Each row was made from one small tree. The marks that hang from a mark follow it in brackets, in the order of their numbers. Every link used is in the known rows. Write each row's tree.
Known rows
Z_856[Z_41[Z_597 Z_742[Z_592]] Z_350[Z_188]]: [ 2.61 -1.50 -4.62  0.59  4.83 -1.86  0.61 -0.75  1.46  0.79 -1.59  6.38
  2.37 -1.86 -2.39 -0.58 -0.70  3.04  1.71 -0.60 -1.85  0.73 -0.39 -1.66]
Z_947[Z_188[Z_350] Z_856[Z_41]]: [ 1.50 -2.50 -3.38 -0.42  5.56  1.81 -0.85 -2.11  3.31 -0.28  1.29  3.33
  1.70  0.10 -0.21 -0.43 -1.79  0.39 -1.05 -0.62  0.05  0.60 -1.26 -0.65]
Z_41[Z_742[Z_592[Z_856[Z_947]]]]: [ 4.39 -1.39 -3.02 -0.35  3.33  1.25  0.75 -3.39  2.12 -0.66 -1.19  3.91
  2.00 -1.69 -2.93 -0.23 -2.89  0.08  1.45 -0.70 -0.07  1.12 -1.81  0.80]
Z_592[Z_597[Z_41]]: [ 0.04 -1.99 -1.77  0.59  1.84 -0.36  1.87 -1.31  0.92  0.57  0.74  3.74
 -0.32 -0.93 -0.92 -0.50 -0.02  1.29  0.86  2.33  1.33  1.58 -2.11  1.78]
Z_592[Z_597 Z_856[Z_41 Z_350 Z_947[Z_188]]]: [ 0.67 -2.71 -4.62 -1.18  4.47  3.39  1.94 -4.27  2.99 -0.10  2.22  5.41
  2.69 -0.53 -2.17  1.58 -2.80 -0.40  0.96  1.48  0.45  1.94  0.03  1.05]
Z_742[Z_592[Z_597[Z_41]]]: [ 1.25 -1.91 -2.44  1.07  1.76 -0.06  1.86 -1.32  0.90  1.72 -0.60  4.20
  0.31 -2.14 -1.03  0.10 -0.05  0.77  0.87  1.25  0.42  1.14 -1.93  1.29]
Z_41[Z_597 Z_742[Z_592] Z_856[Z_947]]: [ 2.55 -1.32 -3.52 -0.09  3.64 -0.51  0.35 -3.01  1.31 -0.49 -1.88  3.95
  2.08 -1.39 -1.84  1.47 -2.63  2.83  2.30  0.30 -2.66  0.36 -0.82 -0.64]
Z_742[Z_592[Z_597 Z_856[Z_947]]]: [ 2.02 -1.93 -4.08 -0.40  2.81  2.25  1.68 -4.03  1.41  0.43 -0.25  4.78
  1.74 -2.79 -1.99  1.06 -3.07 -0.36  1.03  0.64  1.05  2.45 -0.69  1.42]
Z_41[Z_597 Z_856]: [-0.17 -2.26 -2.88  0.23  3.23 -0.86  0.73 -2.19  1.34 -1.40 -0.05  4.34
  0.22  0.31 -1.04  1.03 -2.21  2.99  0.97  1.54 -0.12  1.22 -1.07 -0.23]
Z_856[Z_41]: [ 0.27 -2.58 -2.72  0.38  3.41 -0.96  0.38 -1.63  1.96 -1.72  0.67  4.64
  1.16 -0.84 -0.86 -0.27 -1.20  1.67  0.56  1.33  1.23  2.05 -0.21  1.29]
Z_947[Z_856]: [ 0.77 -2.08 -2.11  0.40  4.14  0.73 -0.59 -1.99  2.27 -1.13  0.41  3.78
  0.27 -0.37 -0.78 -0.25 -2.28  0.88 -0.91  0.31  1.99  1.83 -2.06  0.62]
Z_856[Z_350]: [-0.26 -1.71 -2.66  1.00  3.53 -0.22  1.33  0.00  2.36  0.01  0.92  3.93
  0.29  0.24 -2.69  1.03 -0.72  0.86  0.42  1.80  2.03  1.18 -2.38  0.45]
Z_856[Z_41[Z_742] Z_947]: [ 1.82 -1.72 -2.71 -0.35  3.89 -0.84 -0.26 -2.76  2.04 -2.09  0.15  3.76
  2.35 -1.35 -1.56 -0.21 -1.90  2.27  1.97  1.10 -0.39  1.67 -0.03  1.47]
Z_856[Z_41 Z_947]: [ 0.45 -2.54 -3.17 -0.03  3.91 -0.23 -0.46 -2.42  2.00 -1.65  0.42  3.87
  2.93 -1.65 -1.22  0.68 -2.95  1.86  1.73  1.65  0.61  2.02  0.59  1.87]
Z_742[Z_592[Z_597[Z_41[Z_856[Z_350]]]]]: [ 0.81 -1.43 -3.91  1.00  1.54 -0.18  3.43 -1.22  1.79  2.04 -0.08  4.82
 -0.24 -0.52 -2.50  0.99 -0.69  1.45  1.21  2.54 -0.25  0.24 -2.25  0.40]
Z_592[Z_597 Z_742 Z_856[Z_350[Z_188] Z_947]]: [ 1.22 -1.45 -5.23 -0.42  2.81  1.58  3.74 -3.05  1.59  1.80  1.26  5.93
 -0.10 -1.61 -2.29 -1.18 -3.26  0.66  2.00  3.08  3.40  2.62 -0.94  0.36]
Z_592[Z_597[Z_41] Z_742 Z_856[Z_350 Z_947]]: [ 2.08 -1.88 -4.48  0.05  2.01  2.02  3.60 -2.56  2.66  0.87  1.31  4.52
  0.09 -0.95 -2.63 -0.33 -2.34  1.06  2.02  3.58  1.56  1.99 -2.15  0.25]
Z_41[Z_597[Z_592] Z_742 Z_856[Z_350 Z_947]]: [ 1.33 -1.30 -4.11  0.70  3.75  1.49  0.94 -1.91  1.88 -1.15 -0.41  4.76
  2.64  0.44 -3.97  1.74 -2.27  4.27  2.14  1.51 -2.07  1.20 -0.65 -1.57]
Z_41[Z_856]: [ 0.04 -1.89 -2.36  0.25  2.25 -0.77  1.47 -2.06  1.68 -1.08  0.44  3.70
 -0.58  0.59 -1.20  0.14 -2.24  1.44  0.70  2.19  1.73  1.14 -1.54  1.25]
Z_597[Z_41 Z_592[Z_742 Z_856[Z_350 Z_947]]]: [ 3.34 -2.26 -4.28  1.21  2.14  3.70  2.45 -1.47  2.99 -0.22  0.24  4.35
  1.94 -0.22 -3.87 -0.80 -3.39  1.75  1.74  2.70  1.29  1.76 -1.63 -0.55]
Z_41[Z_856[Z_947[Z_188]]]: [-0.03 -2.26 -2.14 -0.55  3.74  1.59  0.82 -3.40  1.92 -0.03  0.67  2.46
  1.75  0.62 -0.69  1.64 -3.95 -0.06  1.35  1.77  0.53 -0.03 -0.63  1.71]
Z_592[Z_856[Z_41 Z_947]]: [ 2.16 -2.90 -3.70 -0.85  3.70  1.18  0.06 -3.85  2.66 -2.59  0.65  4.49
  2.79 -1.33 -2.04 -0.23 -4.13  1.00  1.28  0.91  0.84  2.36  0.31  1.88]
Z_592[Z_597[Z_41[Z_742 Z_856]]]: [ 1.43 -1.15 -1.87 -0.12  0.98 -1.30  2.89 -2.63  1.14  0.00  0.59  3.99
 -1.42  0.46 -1.31 -1.41  0.03  2.40  1.62  2.50 -0.11  0.85 -2.49  1.28]
Z_742[Z_592[Z_597]]: [ 0.25 -1.65 -3.02  0.82  2.35  0.04  1.97 -1.90  0.69  1.38 -0.24  5.25
  0.12 -2.28 -0.80  0.82 -0.11  0.23  0.20  1.07  1.45  2.05 -1.33  0.94]
Z_742[Z_592]: [ 1.25 -1.89 -2.48  1.18  3.01 -0.26  0.69 -0.99  1.36  0.48 -1.00  3.99
  0.81 -1.60 -1.28  0.59 -1.16  0.27  0.36  0.29  1.27  1.12 -1.59  0.77]
Z_947[Z_188 Z_856[Z_350]]: [ 0.41 -2.21 -2.40  0.30  5.44  2.58  0.13 -1.41  3.29  0.50  1.40  3.60
  0.80  1.09 -1.26  1.19 -2.04 -0.66 -1.25  0.18  1.34  0.35 -2.61 -0.41]
Z_856[Z_41 Z_350 Z_947]: [ 0.08 -2.25 -3.96  0.29  4.37 -0.02  0.21 -1.33  2.82 -1.07  0.89  4.17
  2.95 -1.14 -2.66  1.65 -2.47  1.83  1.65  2.05  0.37  1.59 -0.04  1.02]

Write each row's tree
[ 3.76 -2.29 -3.34  0.06  2.80  1.78  1.00 -2.98  2.24 -3.14  0.06  6.24
  1.66 -0.17 -2.89 -2.26 -1.44  2.10  0.24 -0.30  0.42  2.79 -0.17  0.10] : Z_597[Z_592[Z_856[Z_41[Z_742]]]]
[ 1.02 -1.74 -4.74  0.17  2.05  1.41  4.36 -2.36  2.44  0.48  2.00  6.21
 -1.80 -0.29 -2.14 -0.56 -0.69  0.26  0.28  3.17  3.30  2.91 -2.32 -0.65] : Z_592[Z_597 Z_742 Z_856[Z_350]]
[ 2.72 -1.89 -3.95  0.69  3.39  1.44  1.96 -1.22  2.93  0.26 -0.36  5.01
  0.97 -0.61 -3.61  0.74 -2.01 -0.48  0.10  0.17  1.42  1.09 -2.47 -0.22] : Z_742[Z_592[Z_856[Z_350]]]
[ 1.49 -1.25 -1.40  0.28  1.82 -1.05  2.04 -1.61  1.05  0.29  0.54  3.77
 -0.95 -0.56 -1.34 -1.40  0.99  1.71  1.31  1.75  0.43  1.20 -2.83  1.27] : Z_592[Z_597[Z_41[Z_742]]]
[ 0.04 -1.36 -3.23  0.46  4.37 -0.06  0.63 -0.63  1.47  1.38  0.25  3.59
  2.03 -1.03 -2.86  0.42 -3.27  1.19  2.04  1.75  2.11  0.86 -1.04  1.27] : Z_856[Z_350[Z_188] Z_947]
[ 1.88 -2.32 -3.31  0.83  3.78  0.37 -0.22 -1.79  1.29 -2.60 -0.61  6.20
  2.56 -0.79 -1.75 -0.50 -0.30  4.24  0.79 -0.06 -1.73  2.50  0.40 -1.29] : Z_856[Z_41[Z_597[Z_592] Z_742]]
[ 3.17 -1.64 -1.88 -0.60  1.77  0.32  2.60 -2.96  1.64 -0.61  0.70  4.38
 -0.88 -0.18 -2.19 -2.28 -0.26  0.98  0.90  1.03  0.71  1.68 -3.00  1.29] : Z_592[Z_597[Z_41[Z_742]] Z_856]
[ 0.68 -2.81 -3.33  0.00  5.82  2.05 -0.21 -2.01  3.71 -0.57  1.46  4.61
  1.85  0.51 -0.88  0.70 -2.10  0.13 -1.10  0.14  0.43  0.89 -1.13 -0.40] : Z_947[Z_188 Z_856[Z_41 Z_350]]
[ 1.87 -1.81 -3.47 -0.61  4.03  1.40  1.05 -4.21  1.42  0.97 -0.05  4.95
  2.87 -2.41 -0.27  1.07 -0.86 -0.02  1.44  0.09 -1.58  1.11  0.51  0.97] : Z_856[Z_41[Z_742[Z_592[Z_597]]] Z_947[Z_188]]
[ 2.17 -1.93 -4.51  0.18  3.21  1.84  2.37 -2.23  3.23 -0.42  1.03  4.29
  0.63 -0.40 -2.96  0.25 -3.47  0.52  1.56  2.64  2.47  1.90 -1.81 -0.27] : Z_592[Z_742 Z_856[Z_350 Z_947]]
[ 1.30 -0.61 -2.95  0.08  2.98 -1.78  2.54 -1.04  1.59  0.68  0.20  4.58
 -0.76  1.11 -2.96 -1.53 -1.48  2.11  1.70  1.67  1.35  0.20 -2.11  0.15] : Z_41[Z_742 Z_856[Z_350[Z_188]]]
[-0.38 -1.98 -3.70  0.60  3.65 -0.61  1.47 -1.11  2.24 -0.73  0.42  4.64
  0.32  1.06 -2.51  1.92 -1.79  2.91  0.98  2.08 -0.32  0.87 -1.70 -1.14] : Z_41[Z_597 Z_856[Z_350]]
[ 3.35 -0.93 -3.26  0.54  2.69 -0.35  1.72 -1.27  2.60  0.91 -1.28  2.89
  1.67 -0.30 -3.79  0.77 -2.19  2.01  2.70  1.59 -1.90 -0.98 -2.44  0.28] : Z_597[Z_41[Z_742[Z_592] Z_856[Z_350 Z_947]]]
[ 1.38 -2.05 -3.86 -0.20  1.48  1.21  3.74 -3.56  1.64 -0.24  1.37  5.90
 -1.84 -0.86 -0.59 -1.43 -1.15  0.30  0.19  2.61  3.49  3.24 -1.64  0.24] : Z_592[Z_597 Z_742 Z_856]
[ 2.41 -1.23 -2.49  1.41  1.76  0.70  2.50 -0.39  2.25 -0.42 -0.15  4.20
  0.40  1.65 -4.02 -0.96 -0.67  3.24  1.40  2.00 -0.65  0.22 -2.61 -0.44] : Z_597[Z_41[Z_742 Z_856[Z_350]] Z_592]
[ 1.08 -1.74 -3.37  0.19  1.61  0.37  2.05 -3.10  1.11  1.46 -0.73  3.63
  1.28 -2.01 -1.38  1.04 -2.68  1.59  2.22  2.41 -0.67  0.73 -0.77  1.92] : Z_742[Z_592[Z_597[Z_41[Z_856[Z_947]]]]]
[ 0.29 -2.91 -2.61 -0.46  4.79  1.40 -0.48 -2.98  2.20 -0.72  0.79  3.45
  3.43 -0.89 -0.33  1.28 -3.09  0.33  1.16  1.02  0.09  0.91  0.59  1.73] : Z_856[Z_41 Z_947[Z_188]]
[ 2.15 -2.92 -5.67  0.21  3.75  0.45  2.14 -2.11  3.28 -1.86  0.86  6.68
  0.70 -0.28 -2.13 -0.34 -2.03  2.59  0.87  1.86  0.29  2.41 -0.81 -2.26] : Z_592[Z_742 Z_856[Z_41[Z_597] Z_350]]
[ 3.68 -1.38 -1.42  1.10  2.39 -1.12  0.92 -0.62  1.57  0.62 -1.68  3.12
  0.63 -1.10 -1.90 -1.16 -0.04  1.18  1.28 -0.02 -0.68 -0.15 -3.01  0.63] : Z_597[Z_41[Z_742[Z_592]]]
[ 2.58 -2.35 -3.69  0.94  1.66  3.00  2.51 -2.37  1.90 -1.27  0.20  5.71
  0.04 -0.21 -1.88 -1.82 -2.23  1.07 -0.05  1.69  2.96  3.05 -1.05 -0.59] : Z_597[Z_592[Z_742 Z_856]]
[ 1.84 -3.25 -3.88 -0.46  4.10  0.30  0.11 -3.10  2.32 -2.94  0.25  5.82
  1.85 -0.68 -1.47 -0.25 -2.50  2.42  0.49  0.04 -0.32  2.42 -0.16 -0.22] : Z_592[Z_856[Z_41[Z_597]]]
[ 1.32 -2.24 -3.62 -0.32  6.17  0.72 -0.24 -2.31  2.77 -0.76  0.49  4.32
  3.78 -0.07 -1.85  2.06 -1.48  2.13  1.93  0.33 -2.83  0.21 -0.33 -1.05] : Z_856[Z_41[Z_597 Z_742] Z_350 Z_947[Z_188]]
[ 1.38 -2.26 -6.12 -0.55  2.74  1.69  3.34 -3.72  2.95 -0.65  1.92  6.45
  0.85 -1.56 -2.01  0.09 -2.51  1.24  1.53  3.43  1.67  3.34  0.09 -0.03] : Z_592[Z_597 Z_742 Z_856[Z_41 Z_350 Z_947]]
[ 2.12 -1.12 -2.21  0.50  2.19 -1.34  2.45 -0.55  2.73 -0.29  0.22  3.23
 -0.67  1.80 -3.26 -0.71 -0.62  2.40  1.66  2.28 -0.39 -0.54 -3.43  0.18] : Z_597[Z_41[Z_742 Z_856[Z_350]]]
[ 2.01 -1.29 -3.12 -0.99  4.84  0.79  0.20 -2.71  2.01  0.36  0.10  2.07
  1.97  0.76 -1.69  1.33 -2.13  2.19  2.11  0.46 -2.88 -0.89 -1.71 -1.35] : Z_41[Z_597 Z_742 Z_856[Z_947[Z_188[Z_350]]]]
[ 1.86 -1.48 -3.69  0.19  2.55 -1.06  1.79 -2.81  1.14  0.04 -0.37  6.29
  0.63 -2.45 -0.91 -0.52  0.87  1.45  0.70  0.49 -0.39  2.15 -0.40  0.42] : Z_856[Z_41[Z_742[Z_592[Z_597]]]]
[ 2.69 -2.10 -3.54  0.63  3.23  3.08  0.95 -1.06  1.88  0.76 -0.34  4.19
  3.26 -0.53 -4.76 -1.46 -4.61  1.81  2.10  0.98  1.19  1.12 -1.04  1.05] : Z_597[Z_41 Z_592[Z_856[Z_350[Z_188] Z_947]]]
[ 2.75 -1.62 -1.15  1.42  1.98  0.77  0.74 -0.55  1.33 -0.73 -0.67  3.59
  1.02 -0.01 -2.61 -1.84 -0.16  2.57  0.96  0.61  0.02  1.10 -2.21  0.48] : Z_597[Z_41[Z_742] Z_592]
[ 1.00 -3.06 -2.53 -0.35  5.35  1.83 -0.85 -3.17  2.93 -1.23  1.01  4.34
  1.62 -0.03  0.58 -0.11 -2.49  0.11 -1.15 -0.36  0.69  1.16 -0.46  0.53] : Z_947[Z_188 Z_856[Z_41]]
[ 2.96 -1.25 -3.22 -0.64  2.70  1.36  2.58 -2.51  2.63  0.10  1.05  4.03
  0.81 -0.42 -3.94 -0.38 -1.50  1.17  2.22  1.76 -0.03  1.23 -2.87  1.00] : Z_592[Z_597[Z_41[Z_742]] Z_856[Z_350 Z_947]]
[ 2.82 -2.78 -5.88 -0.11  5.15  1.54  0.03 -2.70  3.10 -1.18 -0.83  5.78
  4.37 -2.21 -3.29  2.17 -3.80  2.00  1.54 -0.17 -1.93  1.59  0.24 -1.01] : Z_742[Z_592[Z_856[Z_41[Z_597] Z_350 Z_947]]]
[ 3.15 -1.84 -4.82  0.54  5.64 -0.07 -0.64 -1.77  3.16 -1.01 -1.01  6.20
  2.25 -1.44 -2.03  0.67 -0.87  2.93 -0.10 -1.39 -2.67  1.12 -1.21 -2.83] : Z_947[Z_856[Z_41[Z_597 Z_742[Z_592]] Z_350]]
[-0.20 -1.96 -2.98 -0.14  4.28  1.87  1.39 -2.38  2.71  0.56  1.20  2.86
  1.83  1.19 -2.21  2.50 -3.49  0.09  1.52  2.30  0.31 -0.35 -1.28  0.82] : Z_41[Z_856[Z_350 Z_947[Z_188]]]
[-0.04 -2.67 -4.19  0.69  4.74 -0.84  0.21 -0.68  2.43 -1.42  0.52  5.58
  2.04 -0.53 -2.03  1.52 -0.91  3.04  0.85  1.29 -0.73  1.73 -0.59 -1.05] : Z_856[Z_41[Z_597] Z_350]
[-0.19 -1.31 -3.64 -0.02  3.61 -0.32  1.38 -1.68  1.59  1.04  0.33  3.67
  1.26 -0.10 -2.88  0.34 -4.15  1.81  2.39  2.53  1.59  0.53 -0.71  1.31] : Z_41[Z_856[Z_350[Z_188] Z_947]]
[ 1.91 -2.20 -2.98  1.57  0.46  1.03  2.75 -1.43  1.54 -0.27 -0.21  4.39
 -0.41  0.51 -1.30 -1.83 -1.99  3.01  1.21  3.38  1.23  1.29 -1.19 -0.25] : Z_597[Z_41[Z_856] Z_592[Z_742]]
